Each row was made from one path, in order. Every step used is in the known rows, and no mark comes twice. Write each row's path.
(in the rows, 128 means zero)
Known rows
vigun > nemum: 150 123 123 134 118 142 121 122 129 132 140 95 108 120 134 100 125 142
 142 117 143 141 128 134 130 123 138 112 133 126 129 119 108 126 131 126
 146 121 122 116 155 145 105 103 150 131 126 138 118 137 123 149 132
vube > nizif > ruzom > fususo > vigun > nemum: 144 133 114 141 154 100 129 135 122 137 136 133 141 128 100 118 117 136
 131 125 133 135 117 148 90 133 141 138 138 158 149 149 132 164 116 149
 115 114 134 134 132 131 131 134 171 129 139 145 156 94 123 162 142
tesenu > ruzom: 109 146 131 135 122 135 138 133 130 123 114 134 107 102 125 114 132 139
 127 132 120 125 131 157 114 113 128 120 138 137 146 133 148 148 126 128
 135 119 138 121 149 163 132 129 134 118 121 138 127 135 132 131 131
ruzom > fitam > nevoki: 126 123 126 121 130 125 170 101 113 108 131 142 88 122 116 118 116 138
 109 122 134 144 114 132 138 86 132 126 107 113 138 121 170 145 135 112
 133 129 133 130 113 116 131 125 130 139 122 123 118 134 151 98 136
tesenu > ruzom > fitam: 113 150 142 138 120 129 157 122 128 115 116 140 91 98 114 111 120 141
 115 127 130 126 129 156 114 104 129 129 131 128 155 128 157 165 133 112
 135 119 133 128 139 155 132 133 134 122 110 142 111 140 124 109 139
ruzom > forar: 117 139 132 130 125 133 154 141 138 132 126 150 119 116 134 129 135 114
 107 154 132 131 139 138 124 106 99 113 149 118 150 136 128 140 133 126
 109 110 125 125 117 133 115 144 123 125 119 114 91 132 118 110 120
nevoki > fitam > vofuve: 180 115 127 124 130 132 150 123 118 109 145 138 122 127 116 140 119 148
 90 107 127 108 102 122 133 109 120 107 120 146 143 104 130 148 127 159
 139 127 126 130 112 137 134 106 96 132 101 124 115 131 119 111 131
forar > ruzom > fususo: 128 131 126 137 98 105 125 150 121 125 128 141 114 123 109 131 130 120
 126 116 118 126 128 149 123 122 125 157 105 131 121 153 147 143 126 126
 123 121 127 135 129 87 128 161 131 135 150 123 143 129 149 149 151
pivofak > nevoki > fitam > vofuve: 186 107 119 104 125 128 155 115 124 109 129 128 95 120 111 151 103 125
 104 121 125 140 92 131 145 110 128 80 104 133 127 136 132 137 145 145
 161 120 142 162 113 123 129 96 108 121 119 134 150 124 131 117 141
vigun > nemum > basab > tesenu > ruzom > fitam: 139 136 120 114 116 121 142 112 107 127 142 88 108 108 136 99 132 144
 148 105 141 135 129 158 107 108 153 101 140 111 151 128 103 139 132 83
 155 94 104 114 159 161 108 114 146 137 146 146 115 135 122 131 152
vigun > fususo > ruzom: 143 157 108 129 124 135 131 149 112 148 131 134 91 109 115 103 120 123
 155 130 119 148 111 157 142 129 144 130 165 150 127 140 120 131 121 136
 137 124 129 86 151 131 161 119 118 122 152 135 163 127 140 128 137
basab > tesenu > ruzom > nizif > vube: 116 156 121 87 143 81 151 106 124 135 125 135 151 96 143 106 120 109 122
 143 110 125 143 152 103 112 125 111 151 118 153 159 114 131 146 122 131
 99 130 126 119 154 124 142 133 138 141 139 136 127 123 156 118
fitam > vofuve: 162 110 125 143 128 127 117 142 113 120 150 140 127 133 99 160 140 131
 104 113 114 89 106 135 140 120 124 90 118 137 132 121 132 141 123 134
 130 111 124 133 123 132 120 98 134 115 136 116 128 121 123 134 115
ruzom > fususo > vigun > nemum > basab > tesenu: 135 151 96 112 133 108 124 128 108 134 133 114 119 120 130 100 99 140
 153 81 130 140 121 157 120 120 153 106 118 98 147 131 116 150 147 82
 132 108 135 90 134 124 121 151 131 151 141 130 152 140 115 173 161
basab > tesenu > ruzom > fitam: 125 162 132 89 135 97 152 114 124 128 122 137 136 96 136 115 103 132 120
 135 126 128 130 147 103 111 132 133 141 110 156 143 121 145 146 107 146
 107 133 122 128 151 122 143 126 140 135 154 130 136 129 121 124
forar > ruzom > fususo > vigun > nemum > basab > tesenu: 141 136 111 119 102 103 125 148 110 135 133 115 114 128 118 121 124 128
 149 100 120 128 127 161 118 117 147 129 105 114 137 149 128 153 133 98
 132 105 115 114 141 91 116 159 130 144 170 124 159 130 140 162 164
nemum > basab: 110 122 118 127 119 122 138 127 102 125 133 110 129 133 128 135 157 133
 146 108 126 117 131 150 113 115 147 111 131 122 138 134 124 130 112 88
 126 102 97 126 138 134 137 131 124 127 156 124 122 123 127 112 158
fususo > vigun: 144 131 115 118 144 141 129 134 128 138 122 106 123 148 132 115 111 137
 153 111 126 124 127 134 134 128 148 92 116 114 144 114 129 155 142 107
 121 132 126 103 131 115 121 130 114 134 136 116 157 129 109 148 141
nemum > vigun > fususo > ruzom > nizif: 116 145 91 112 128 121 158 129 134 120 133 122 100 119 111 111 131 131
 169 115 109 137 107 159 137 111 134 122 139 123 161 130 110 133 132 133
 133 118 103 105 134 111 166 147 151 144 162 133 172 122 124 144 130
nizif > ruzom: 140 154 138 141 143 112 136 100 124 142 117 144 127 103 100 118 128 133
 124 140 129 115 128 145 114 122 116 126 120 148 138 134 139 135 123 144
 116 110 130 143 129 111 132 132 126 120 127 141 134 110 134 140 136
nemum > basab > tesenu > ruzom > nizif: 100 141 111 93 127 92 150 121 100 128 128 119 144 112 142 118 153 124
 140 117 115 119 138 168 99 107 143 99 151 113 154 152 109 141 126 83
 136 86 104 122 135 154 132 144 128 131 166 137 128 124 129 132 151
nemum > vigun > fususo > ruzom > forar: 118 151 98 119 123 133 159 136 137 123 131 125 92 115 108 118 125 137
 170 118 117 137 106 159 132 108 128 125 139 120 169 128 115 130 130 134
 128 112 101 103 136 114 158 151 146 142 160 132 162 126 123 123 128
vigun > fususo > ruzom > tesenu > basab: 142 178 104 136 126 123 137 145 111 159 142 137 108 106 120 100 117 120
 159 143 117 143 112 177 137 115 143 125 166 148 141 145 106 127 125 125
 140 120 120 82 148 131 161 118 123 126 162 137 175 135 128 143 153
basab > tesenu: 133 146 122 81 143 95 129 119 123 136 131 130 161 116 147 126 108 123
 133 134 125 130 129 127 115 130 132 130 141 110 138 144 100 119 142 117
 139 113 129 122 121 133 122 141 120 141 147 145 142 129 129 134 116
fususo > vigun > nemum > basab > tesenu > ruzom: 149 139 105 108 134 139 134 128 113 139 131 78 112 134 140 95 121 152
 170 96 132 130 129 158 119 113 167 70 129 107 159 117 110 161 141 83
 141 106 112 91 161 143 105 120 129 136 151 129 152 133 111 156 155
vube > nizif: 129 106 119 129 143 113 129 155 126 125 144 127 153 149 121 142 136 127
 124 136 127 133 121 126 97 141 137 147 150 157 136 149 124 147 112 155
 124 129 124 143 127 144 134 125 167 127 140 137 142 99 126 127 122
nemum > basab > tesenu > ruzom: 107 143 118 97 126 103 145 123 100 129 127 116 141 114 140 126 147 133
 147 112 121 119 133 164 96 109 146 107 143 114 154 147 114 133 122 82
 138 86 102 119 142 157 133 141 124 130 166 141 131 127 131 118 151
basab > tesenu > ruzom > nizif: 112 154 117 81 139 86 147 118 127 133 122 139 148 98 146 104 124 114 121
 143 112 130 139 154 110 116 122 114 153 113 153 156 107 143 147 116 144
 108 135 119 126 155 123 145 129 134 141 149 135 128 127 155 117
pivofak > lopem: 154 119 131 123 128 113 129 138 125 133 107 121 116 132 99 137 110 124
 130 146 168 137 134 125 146 134 132 106 121 132 127 133 155 133 140 134
 149 139 127 159 136 148 127 128 130 100 137 136 156 136 126 121 130
forar > ruzom: 135 118 137 136 97 119 128 149 126 132 129 124 118 134 117 138 144 120
 129 136 121 120 133 137 127 127 129 145 111 137 120 143 140 136 121 135
 127 123 113 146 135 93 120 142 129 128 155 121 139 123 151 131 140
lopem > pivofak > nevoki > fitam: 140 128 126 97 141 97 151 131 132 104 118 149 84 136 125 157 88 140 101
 115 144 173 124 126 116 128 141 101 115 128 133 126 119 123 140 110 128
 126 125 152 124 129 137 106 92 143 111 106 147 116 122 111 130
basab > tesenu > ruzom: 122 161 123 86 138 102 136 125 126 133 122 134 147 98 143 117 113 129
 129 137 119 128 131 148 104 119 131 123 147 115 150 147 113 132 142 118
 146 108 136 116 136 156 124 142 124 133 144 153 139 132 132 138 118
fususo > vigun > nemum: 162 128 110 122 136 151 124 130 129 139 131 85 107 143 135 96 112 146
 162 105 134 135 129 139 137 124 157 80 119 115 143 108 115 155 143 105
 137 129 123 96 151 127 105 112 130 137 132 124 150 134 107 159 144
lopem > pivofak > nevoki > fitam > vofuve: 151 123 125 104 142 95 148 136 127 103 124 153 83 139 115 169 92 140 92
 109 140 160 116 126 118 127 139 89 109 129 135 124 121 128 140 113 130
 123 124 155 122 134 135 98 94 139 111 100 147 113 117 111 126
ruzom > fususo > vigun > nemum > basab: 134 146 98 126 129 118 123 132 109 129 133 114 110 124 124 100 106 142
 153 76 131 138 120 157 125 117 152 105 112 104 144 127 125 156 142 86
 128 112 135 91 136 123 123 145 132 147 135 124 147 141 113 172 163
nemum > vigun > fususo: 118 145 94 119 124 123 145 114 131 117 139 116 102 117 103 129 123 139
 177 113 116 133 102 129 141 121 138 126 128 109 155 134 110 118 124 130
 133 121 105 107 145 108 169 144 154 153 140 134 164 124 126 126 129
forar > ruzom > tesenu: 136 129 136 141 101 101 132 140 124 136 137 136 142 130 126 131 136 114
 125 156 117 118 141 158 137 112 116 138 109 136 130 148 116 133 128 123
 131 121 119 141 127 86 117 147 137 137 161 127 154 120 146 145 149
nemum > basab > tesenu > ruzom > forar: 103 149 118 99 124 103 152 128 103 131 128 122 139 112 144 129 149 127
 139 121 122 121 136 166 97 103 136 103 150 111 159 147 114 139 124 81
 130 80 101 117 140 156 129 148 121 129 163 134 121 127 127 114 148

Which path is each row?
137 133 115 136 158 94 130 138 120 136 132 142 148 131 97 127 119 132
 125 127 127 130 118 147 88 133 137 143 136 160 148 152 138 166 115 153
 111 114 137 136 124 123 137 142 165 130 140 141 155 91 124 157 139
vube > nizif > ruzom > fususo > vigun
131 134 120 139 153 89 129 136 120 134 135 151 151 123 98 129 125 131
 119 132 128 131 118 143 86 135 130 157 140 163 144 157 136 155 111 159
 113 113 135 146 122 127 140 142 167 129 138 147 148 89 132 150 136
vube > nizif > ruzom > fususo
126 130 127 103 142 95 138 137 134 110 118 147 86 137 122 161 97 129 110
 121 142 169 130 132 117 136 141 99 113 121 128 137 121 114 139 98 124
 121 125 151 130 128 131 106 111 135 125 104 152 113 123 121 124
lopem > pivofak > nevoki
132 131 130 140 151 104 146 140 129 135 136 151 147 125 105 135 138 122
 110 157 132 128 127 143 86 126 115 141 156 165 153 156 132 156 109 165
 106 108 125 152 122 132 129 135 164 119 137 139 127 89 126 128 125
vube > nizif > ruzom > forar
137 148 100 126 131 121 119 132 119 131 130 121 108 122 124 99 97 141
 147 83 133 141 121 151 131 123 147 114 112 106 141 127 127 154 146 98
 129 122 145 93 133 120 121 147 133 147 126 127 149 143 114 177 155
ruzom > fususo > vigun > nemum
116 119 125 131 140 84 157 93 123 129 132 132 139 125 128 105 147 87 117
 143 110 122 144 135 123 114 117 104 133 132 132 152 130 124 140 138 97
 112 119 147 95 118 132 125 144 136 124 102 119 117 110 166 126
ruzom > nizif > vube
116 135 115 93 129 99 140 120 98 132 135 113 153 124 144 135 144 127 147
 110 125 123 132 148 103 116 147 109 138 110 143 144 102 124 123 81 134
 91 98 123 133 139 130 142 120 138 170 135 132 123 128 117 150
nemum > basab > tesenu
142 165 109 134 126 121 137 142 111 152 140 142 108 105 123 97 114 121
 150 143 117 146 117 172 150 124 135 125 161 150 135 142 104 127 126 130
 137 123 129 83 144 124 156 122 122 128 156 140 172 128 136 138 142
vigun > fususo > ruzom > tesenu
138 124 128 139 153 101 132 135 123 135 133 140 153 132 102 135 134 131
 121 144 129 127 121 136 88 137 130 148 145 170 143 152 131 152 108 167
 115 117 128 152 126 133 135 127 166 123 141 146 147 87 130 136 127
vube > nizif > ruzom
136 162 111 129 120 139 144 155 119 149 132 145 88 104 120 105 124 116
 144 142 121 150 117 164 142 121 129 124 172 146 138 142 119 135 123 136
 128 116 127 85 146 132 157 125 115 122 147 128 144 131 133 119 131
vigun > fususo > ruzom > forar
95 139 123 125 124 112 151 130 134 120 114 145 110 99 128 96 147 116 111
 140 109 126 145 166 121 107 117 106 150 132 152 145 137 162 133 128 133
 118 135 126 135 159 129 132 139 117 117 135 117 129 126 158 128
tesenu > ruzom > nizif
130 130 129 128 135 112 157 136 133 139 115 133 121 128 141 93 141 105
 122 129 116 128 146 184 113 100 120 118 143 154 138 129 140 137 143 148
 107 109 118 135 98 130 126 130 129 114 172 114 141 123 117 167 132
fususo > ruzom > nizif > vube
114 165 127 87 135 104 149 130 130 135 123 145 141 94 146 117 116 120
 120 148 122 131 137 155 103 107 115 116 157 111 161 149 113 139 145 118
 137 97 133 116 130 159 115 149 123 132 139 148 122 135 127 129 114
basab > tesenu > ruzom > forar
123 169 117 138 134 102 139 118 122 148 143 134 157 126 139 119 123 120
 139 156 127 118 136 169 117 101 126 115 132 119 156 137 101 125 138 102
 136 117 109 116 126 124 129 129 144 133 147 134 154 142 104 153 162
ruzom > tesenu > basab
112 157 108 134 121 128 134 139 115 125 119 122 94 102 122 96 120 149
 144 94 122 131 125 181 112 104 148 104 128 119 159 132 145 167 135 95
 137 104 139 94 155 158 128 141 135 128 129 135 139 143 122 160 159
tesenu > ruzom > fususo > vigun > nemum > basab
120 165 92 120 128 124 154 128 133 127 137 117 105 118 113 117 124 136
 182 119 116 133 103 170 124 103 141 124 136 121 172 130 107 126 131 123
 137 112 95 97 140 112 165 144 154 146 172 138 184 133 117 140 147
nemum > vigun > fususo > ruzom > tesenu > basab
133 132 115 117 123 107 144 103 104 131 144 85 122 109 142 94 145 129
 154 112 129 132 137 160 103 104 151 88 145 118 147 140 102 127 132 97
 140 87 100 120 152 159 109 111 151 138 149 133 120 130 118 155 148
vigun > nemum > basab > tesenu > ruzom > nizif > vube
128 168 109 87 137 101 132 125 122 135 125 126 135 95 143 101 97 137 140
 113 123 136 127 160 105 117 141 114 140 105 158 145 112 144 150 101 147
 102 145 97 142 153 116 148 131 143 142 152 150 141 123 162 131
basab > tesenu > ruzom > fususo > vigun > nemum
131 141 110 115 116 116 131 119 105 129 142 94 115 107 138 97 133 144
 153 97 137 139 129 163 108 111 153 102 141 111 144 134 102 134 132 87
 151 92 112 105 160 161 110 121 146 136 149 146 123 137 125 149 156
vigun > nemum > basab > tesenu > ruzom > fususo
108 153 108 96 132 99 144 128 96 130 127 117 139 114 139 121 133 135 152
 96 118 119 130 171 96 109 155 99 136 105 158 143 116 146 131 72 136 86
 109 105 142 147 132 153 118 135 167 136 145 131 125 136 162
nemum > basab > tesenu > ruzom > fususo > vigun
124 110 127 126 101 96 142 143 128 129 127 136 120 131 118 119 159 100
 116 147 108 124 146 147 132 120 115 132 124 133 124 157 131 150 128 137
 124 125 112 149 121 90 122 144 137 128 152 116 131 115 142 156 138
forar > ruzom > nizif
103 141 128 136 129 105 156 110 128 123 119 136 113 101 123 97 147 106
 119 141 106 121 143 163 114 102 122 104 142 138 149 148 151 145 135 135
 114 106 130 134 126 156 132 126 144 123 117 120 121 127 120 160 130
tesenu > ruzom > nizif > vube
122 170 111 85 141 95 134 128 120 135 120 137 142 97 140 109 97 131 133
 116 119 132 129 157 105 118 137 120 138 105 158 146 118 146 150 105 141
 105 145 103 133 147 124 157 120 141 145 148 150 139 126 157 130
basab > tesenu > ruzom > fususo > vigun
141 168 121 137 150 101 134 106 118 144 113 149 120 100 96 106 103 136
 133 112 129 120 119 159 115 118 126 121 108 132 148 135 143 155 134 125
 112 107 143 121 125 101 132 153 122 132 126 137 153 114 126 170 153
nizif > ruzom > fususo > vigun
143 134 100 103 138 128 139 126 117 138 131 83 112 131 141 86 128 140
 163 99 126 130 134 163 121 111 161 63 136 105 160 122 104 166 144 82
 140 109 111 92 155 142 106 120 132 137 150 128 147 130 107 171 155
fususo > vigun > nemum > basab > tesenu > ruzom > nizif
133 131 111 110 118 127 149 109 102 123 145 91 101 109 139 97 137 149
 148 103 137 143 124 160 114 90 156 94 134 111 148 130 116 136 131 87
 158 92 108 110 159 161 111 110 146 140 152 142 121 136 139 133 150
vigun > nemum > basab > tesenu > ruzom > fitam > nevoki
131 167 128 142 141 97 130 103 117 138 118 162 122 92 94 115 112 131 121
 120 132 123 123 155 111 118 117 140 115 138 140 142 143 140 129 137 113
 106 143 133 122 109 136 152 127 128 122 142 136 116 134 160 148
nizif > ruzom > fususo
139 147 130 132 132 121 141 151 133 144 123 139 138 124 155 101 121 129
 127 139 124 129 140 198 126 99 118 125 133 151 149 115 116 138 142 128
 135 118 126 115 113 131 116 139 125 117 179 136 160 127 128 155 140
fususo > ruzom > tesenu
123 149 96 118 125 132 148 131 134 119 131 117 97 119 109 118 124 142
 177 111 117 137 101 155 134 114 139 129 134 125 160 127 115 126 127 134
 133 119 103 103 138 113 164 144 147 145 164 136 175 124 127 131 131
nemum > vigun > fususo > ruzom
135 164 125 135 130 127 144 151 132 152 125 133 134 129 152 103 126 128
 138 138 128 125 136 207 111 92 128 125 141 147 158 120 119 137 142 121
 135 112 110 112 117 136 123 134 127 114 189 136 168 139 113 160 154
fususo > ruzom > tesenu > basab
133 153 102 122 126 120 142 145 115 148 134 140 95 107 118 92 131 109
 144 136 111 149 118 165 145 126 133 122 170 149 130 148 114 141 129 138
 133 124 126 90 141 129 162 119 123 124 151 130 157 125 134 147 136
vigun > fususo > ruzom > nizif
